Each row was made from one path, in order. Every step used is in the known rows, and no mark comes twice. Write each row's path.
Known rows
H > B > V > C > R > Q > U: [10.2,-39.8,-35.3,9.5,-2.4,-15.9,-2.9,31.8,-17.4,3.3,-48.1,46.8,-11.4,30.5,-37.9,6.2,-13.7,-27.6,15.9,26.1,-63.7,0.2]
B > V: [-22.3,-1.6,-32.1,13.5,21.5,-28.6,9.0,33.9,-11.9,17.1,-13.1,8.9,-32.9,-26.4,4.6,38.6,5.7,12.9,47.9,-25.6,36.1,28.6]
V > C > R > Q > U: [31.3,-43.4,-10.4,-11.4,-0.9,-21.6,5.3,19.9,16.1,32.3,-67.2,46.4,-25.7,21.2,6.4,-1.1,5.7,-12.2,31.9,-15.7,-22.2,-29.7]
H > D > V > C > R: [-14.0,-4.8,-10.8,-43.9,30.4,-23.3,27.2,13.4,-5.9,-9.2,-2.5,48.4,21.0,24.5,22.2,-43.6,-41.7,-10.7,-1.9,46.4,-16.0,37.1]
R > C: [-3.3,-19.3,-52.4,21.4,15.3,-42.4,14.1,24.6,-1.3,31.1,-31.0,23.0,-43.8,-3.9,10.9,2.4,19.2,20.5,30.4,-46.8,34.4,-3.0]
C > R: [-12.9,-18.3,-22.2,4.1,20.2,-23.1,-9.2,49.6,20.5,9.1,-24.7,20.6,-4.3,-17.7,22.3,-12.4,10.5,4.4,59.2,-24.9,25.1,5.2]
B > H: [-23.0,-17.9,-43.4,0.7,4.7,-24.1,-14.0,62.0,-20.3,1.7,-21.9,-1.5,-35.3,-15.4,17.8,-1.8,-7.5,24.4,67.5,-17.7,36.0,-1.0]
H > D: [-15.6,3.3,-16.4,-25.4,40.9,-5.7,8.1,11.5,-15.8,-15.5,-11.3,28.8,-51.1,-36.3,15.5,-24.4,-3.6,17.9,49.0,7.2,25.2,16.5]
V > B: [-1.1,18.6,-4.8,-4.5,41.0,-19.6,-23.8,10.0,-7.1,23.8,-4.2,30.2,-32.6,-31.8,17.4,-40.9,34.6,-18.2,49.0,-22.8,20.2,39.3]
V > B > H > D > R > C: [-9.6,-5.7,-66.0,-2.8,18.4,0.0,-43.5,55.1,-35.2,-30.5,-17.2,4.6,-15.6,33.5,-11.8,-53.6,-49.5,-8.5,-13.4,50.5,-34.0,2.2]
V > B > H: [-11.7,1.1,-34.3,-4.1,17.9,-16.8,-39.5,52.0,-33.0,7.8,-9.3,6.4,-21.0,-12.1,13.4,-39.8,10.5,-5.0,54.9,4.4,14.2,22.7]
U > Q: [-27.4,-7.6,3.9,21.0,5.9,-11.9,14.9,28.2,-6.3,11.9,-38.5,48.0,-35.7,-51.7,14.1,22.0,43.3,21.0,41.9,-26.2,61.2,15.1]
B > V > D > R > Q > U: [6.2,-8.0,-18.2,8.2,-2.5,1.5,-2.1,16.4,27.9,-1.1,-45.8,15.3,-65.2,-13.1,-18.9,66.8,-19.6,-9.5,13.4,1.4,-28.5,-20.2]
H > B > V > C > R > Q: [-9.0,-15.2,-31.9,32.8,21.4,-27.9,-4.2,37.3,-52.6,1.0,-16.2,35.4,19.2,17.1,-22.9,6.2,-18.1,-28.5,-4.8,24.4,-48.1,13.6]
B > V > C > R: [-4.2,-3.9,-19.3,-2.7,14.6,-31.0,5.0,34.6,-15.4,24.1,-16.0,17.7,28.8,21.6,5.6,-4.1,-4.3,-14.8,22.9,-0.9,-8.0,33.1]
H > B: [-21.5,1.4,-22.6,11.0,36.6,-20.1,-9.3,15.7,-13.1,-8.6,-4.8,35.0,-49.1,-33.8,-5.1,-37.2,6.0,-3.6,62.3,-16.7,2.7,31.4]
B > H > D > V: [-44.1,-17.6,-54.0,-27.1,13.0,-18.2,15.1,57.9,-26.4,-33.5,-2.5,17.3,-27.5,-1.2,17.5,-1.8,-55.4,30.3,28.0,46.4,23.2,16.9]
B > V > D > R > C: [-11.0,12.6,-44.6,27.6,5.8,-20.0,2.8,20.0,6.7,6.5,-14.1,-1.4,-25.0,11.0,-13.1,30.1,-19.4,-5.3,-12.1,-5.7,-16.4,10.9]
B > V > D > H: [-32.7,13.1,-23.5,-9.4,-1.5,-9.8,14.1,17.3,3.6,-2.9,-11.1,2.7,-22.3,-1.3,25.3,-4.1,-10.0,28.2,35.7,16.5,30.8,11.3]

Write each row's path
[-26.8,32.4,-13.7,13.2,27.3,2.4,-22.2,11.6,-5.2,-33.6,11.5,12.6,-27.6,-18.7,-30.0,-9.5,-29.9,-26.6,19.2,25.0,-46.6,45.7]  H > B > V > D > R
[-6.3,-52.7,-49.3,3.3,-20.1,-10.3,1.3,40.9,-1.0,-11.9,-61.2,42.8,0.5,65.2,-18.3,-21.6,-47.8,-4.2,11.2,44.4,-45.2,-19.4]  D > H > B > V > C > R > Q > U
[-24.8,-20.7,-39.8,-43.0,7.4,-19.0,10.1,58.4,-29.3,-24.6,-7.8,26.0,35.0,43.7,18.7,-42.5,-65.1,2.1,2.4,73.4,-21.7,20.0]  B > H > D > V > C > R
[-28.4,-3.5,-43.8,-7.0,15.3,-32.2,-15.4,54.0,-15.2,8.1,5.9,17.4,-8.9,3.3,18.7,-18.1,-18.1,-7.0,29.6,17.6,19.0,40.2]  D > V > B > H
[-26.8,26.7,-15.5,6.1,25.3,-5.5,-4.8,2.7,-30.4,-15.7,13.0,20.7,-34.2,-34.1,-19.6,-8.1,13.1,-11.7,38.8,22.0,-22.5,47.3]  H > B > V > D
[-19.5,-33.7,-46.4,-17.4,6.6,-22.8,15.9,65.0,-49.9,-21.5,-17.9,30.6,27.0,39.4,19.9,-1.7,-66.4,4.2,-23.1,72.1,-24.4,-16.6]  B > H > D > V > C > R > Q
[-16.6,13.1,-13.7,-6.4,38.0,-33.7,0.9,10.4,9.9,24.5,9.8,41.3,-21.0,-16.1,22.1,-19.3,6.3,-20.5,23.4,-6.3,24.1,57.1]  D > V > B
[-13.0,17.6,-12.9,32.3,20.2,-9.4,-4.8,21.4,-7.6,-4.3,-10.4,4.1,-33.3,-24.7,-3.9,67.0,-23.6,-12.3,-7.8,-0.6,-13.7,-9.0]  B > V > D > R > Q
[-35.5,-13.5,-37.3,4.8,17.8,-14.9,-5.2,25.2,4.7,-24.3,-19.0,28.6,-36.5,3.0,12.6,-63.0,-29.9,17.9,58.0,3.2,20.4,12.9]  D > H > B
[-34.3,-1.5,-26.1,-26.4,37.4,-20.8,32.2,14.3,-0.5,-17.6,3.0,42.5,-40.2,-22.8,21.7,-2.1,-32.1,15.9,24.2,21.8,29.7,33.3]  H > D > V
[-46.8,-12.6,-53.9,15.9,9.7,-17.5,-0.7,38.4,-11.4,-25.0,-11.9,19.3,-21.7,11.6,-4.3,-22.6,-37.6,18.5,44.0,19.3,15.2,25.3]  D > H > B > V
[-22.1,19.8,-12.8,-33.2,48.9,-12.4,5.3,4.4,-12.9,-9.5,15.6,48.9,-25.5,-17.2,18.0,-41.8,-13.6,-12.6,8.9,42.7,9.8,55.4]  H > D > V > B
[-15.9,7.9,-32.0,-29.7,27.9,4.0,-35.6,43.7,-54.2,-24.5,-3.7,14.2,-24.6,-13.1,8.3,-60.7,-7.7,0.3,39.1,52.6,-1.0,20.7]  V > B > H > D
[-27.8,0.4,-33.5,-4.8,12.0,-20.4,7.0,9.3,-30.1,-6.1,-9.3,24.5,-2.1,39.2,-3.0,-55.5,-44.7,-2.7,21.9,25.1,-14.3,38.9]  D > H > B > V > C
[7.9,-25.0,-40.3,-20.1,7.7,21.3,-47.2,52.6,-12.7,-36.8,-48.7,22.9,-58.1,11.9,-17.6,-15.1,-51.3,-13.1,13.5,57.4,-42.0,-29.0]  V > B > H > D > R > Q > U
[-18.7,15.6,-49.1,34.7,15.3,-13.6,-11.8,15.8,-10.7,-20.3,-0.7,12.1,-25.0,12.5,-39.9,-2.5,-29.1,-20.0,-13.0,21.8,-54.5,28.0]  H > B > V > D > R > C
[20.2,-43.6,-28.2,0.5,-10.0,-22.9,10.8,36.4,-0.6,29.4,-60.7,34.0,-9.9,25.0,-9.8,38.9,-2.7,-10.8,18.2,-0.5,-26.8,-15.7]  B > V > C > R > Q > U
[-8.1,-10.5,-11.4,-18.7,20.0,-44.2,22.9,22.1,17.7,24.5,-8.6,41.3,26.0,26.6,28.3,-22.8,-23.9,-15.6,13.3,-3.4,-1.9,36.1]  D > V > C > R
